What can hang from each mark
E: H M
H: Z
A: E S Z
W: E Z
Z: A H
M: X Z

Each row was made from one small tree. The marks that hang from a mark follow it in brackets, in alphabetical order. Every link used is in the known rows. Write each row's tree.
Known rows
W[E[H M[X Z]]]: [-1.21  0.00  0.44  0.32 -0.25 -0.24  0.27  0.27 -0.75 -1.37 -0.30 -0.99
 -0.69  0.60  0.56  0.76 -0.49]
E[M[X Z[A H]]]: [-0.97  0.86  0.13 -0.70  0.37 -0.04 -0.77 -0.59  0.06 -0.19  0.59  1.03
 -0.08 -0.27 -0.19  0.03  0.00]
W[E[H M] Z[A]]: [-2.23 -0.36  0.24 -0.71 -0.65 -0.40  1.29  0.29  0.18 -1.96 -0.30  2.11
  1.59  0.48 -0.15  1.48 -0.70]
E[H M]: [-1.56  0.17 -1.13  0.27  0.00 -0.32  0.58  0.19  0.24 -2.05  0.53  0.92
  0.17  0.57 -0.16  0.82 -0.07]
M[X Z[A[E]]]: [-1.27  0.93  1.36 -0.77 -0.56 -0.42 -1.17  0.09  0.00  0.85 -0.13  0.52
  0.68  0.16 -0.49  0.43  0.65]
Z[A]: [-1.02  0.12  0.26 -0.67 -0.25 -0.36  0.14 -0.26  0.29 -0.02  0.16  0.56
  1.45 -0.09 -0.36  0.35 -0.52]
M[X Z]: [ 0.41  0.37  0.37  0.13 -0.29 -0.01 -0.80 -0.16 -0.64  0.12 -0.18 -2.56
 -1.12 -0.47  0.08 -0.16  0.88]
W[E]: [-0.06 -0.53  1.18 -0.09  0.01  0.07  0.48  0.25 -0.31  0.61 -0.66  0.69
  0.19  0.47  0.62  0.16 -1.28]
H[Z[A[E[M]]]]: [-3.30 -0.03  0.50 -0.76  0.33 -0.45  0.29  0.17  1.85  0.56  0.77  5.29
  1.09  1.31 -0.75  0.18 -0.41]
Z[A[E[M[X]]] H]: [-1.32  0.43  0.33 -1.35  0.56  0.02 -1.24  0.08  1.28  0.77  0.51  4.22
  0.56  0.88 -0.61  0.05  0.13]
A[E[H M]]: [-2.09  0.62 -0.49  0.02 -0.05 -0.35  0.08  0.71  0.57 -1.23  0.43  3.40
  0.47  1.26 -0.39  1.10  0.26]
A[E]: [-0.60  0.46  0.67 -0.25 -0.07 -0.05 -0.51  0.51  0.38  0.81 -0.11  2.59
  0.32  0.70 -0.22  0.23  0.27]
M[X Z[A[E S] H]]: [-1.06  1.44  1.28 -0.87  0.37 -0.05 -0.88  0.00  0.77  1.07  0.77  2.67
  0.69  0.40 -0.18  0.11 -0.28]
E[H M[X Z[A]]]: [-2.22  0.64 -0.47 -0.28 -0.53 -0.71 -0.08 -0.24 -0.15 -2.09  0.51 -1.10
  0.50  0.04 -0.48  1.00  0.32]
E[M[X]]: [-0.24 -0.29 -0.56 -0.23  0.46  0.04 -0.49  0.21  0.17 -0.22  0.14 -0.54
 -0.91  0.15  0.05 -0.02  0.57]
W[E Z]: [ 0.38 -0.72  1.08 -0.28 -0.44  0.28  0.56  0.39 -0.35  0.17 -1.00  0.71
 -0.01 -0.01  0.37  0.30 -0.10]
M[X Z[A[E[H] S]]]: [-2.34  1.24  0.68 -0.45 -0.52 -0.71 -0.17  0.38  0.50 -0.82  0.65  0.64
  1.32  0.69 -0.52  1.08  0.00]
A[E S Z]: [-1.49  1.80  1.07  0.28  0.23  0.13  0.43  0.82 -0.37  1.16  0.52  3.84
  0.34  0.69  0.14  0.88  0.11]
H[Z[A[E[M[X]] S]]]: [-2.97 -0.09  0.45 -0.90  0.84 -0.39  0.20  0.49  2.23  0.77  1.19  3.85
  0.65  1.46 -0.54  0.02 -0.35]

Which tree is each row?
[-2.77  1.09 -0.41 -0.01 -0.45 -0.76  0.67 -0.27 -0.33 -2.34  0.65  0.79
  1.21  0.05 -0.28  1.41 -0.48] : E[H M[Z[A]]]
[-3.02  1.93 -0.13  0.53  0.24 -0.20  0.98  1.02 -0.11 -0.86  1.05  4.82
  0.47  1.26  0.01  1.70  0.04] : A[E[H M] S Z]
[-1.82  0.52 -0.57 -0.15  0.45 -0.31  0.01  1.02  1.01 -1.07  0.86  2.12
  0.03  1.42 -0.16  0.89  0.27] : A[E[H M[X]] S]
[-1.78  1.12  0.06 -0.13  1.04 -0.07  0.40  0.98  0.62  0.33  0.78  4.67
  0.39  1.01  0.35  0.87 -0.65] : A[E[M] S]
[-2.31 -1.19  0.17  0.33  0.08 -0.23  1.44  0.19  1.15 -1.22  0.32  2.20
 -0.14  1.60  0.11  0.19 -1.32] : W[E[H[Z] M]]
[-1.76  0.96 -0.09  0.16 -0.33 -0.39 -0.72  0.53 -0.12 -1.19  0.25  0.87
 -0.64  0.83 -0.29  0.90  1.10] : A[E[H M[X Z]]]
[-1.31  2.13  0.50  0.07  1.18  0.23  0.00  0.41  0.17  0.43  1.10  5.64
 -0.12  0.67  0.54  0.53 -0.71] : A[E[M[Z[H]]] S]
[-2.64 -0.32 -0.45  0.01  0.55 -0.30  0.35  0.75  2.22 -0.76  1.27  2.84
 -0.43  1.92 -0.55  0.11  0.30] : A[E[H[Z] M[X]] S]
[-2.79 -0.44 -0.27 -0.22 -0.11 -0.67  1.53 -0.24  1.98 -1.48  1.41  1.22
  1.52  0.99 -0.75  0.20 -1.12] : E[H[Z[A[S]]]]
[-3.48  1.07 -0.22 -0.56  0.28 -0.73  0.86  0.71  1.13 -1.39  1.18  4.62
  2.17  1.32 -0.39  1.64 -1.05] : Z[A[E[H M] S]]
[-0.11  0.61  0.68 -0.74 -0.16  0.00 -1.00 -0.77  0.13  0.29  0.30 -0.42
  0.10 -0.43 -0.36 -0.38  0.17] : M[X Z[A H]]
[-0.36 -0.70  0.82 -1.39  0.19  0.32 -0.16 -0.02  0.56  0.16 -0.37  2.29
  0.26  0.17  0.02  0.08 -0.24] : W[E[M[X]] Z[A H]]
[-2.83  0.60  0.73 -0.11 -0.41 -0.69  1.18 -0.01 -0.61 -1.73  0.01  1.41
  1.43  0.50  0.40  1.54 -1.76] : W[E[H M[Z[A]]]]
[-2.14  1.64  0.40  0.51 -0.29 -0.16  0.72  0.85 -0.13 -0.43  0.74  3.32
  0.66  1.08 -0.21  1.32  0.24] : A[E[H] S Z]
[-1.63  0.84  0.30 -1.27  1.09 -0.02 -0.56  0.38  1.54  0.76  1.09  4.82
  0.84  1.02 -0.22  0.26 -0.59] : Z[A[E[M[X]] S] H]
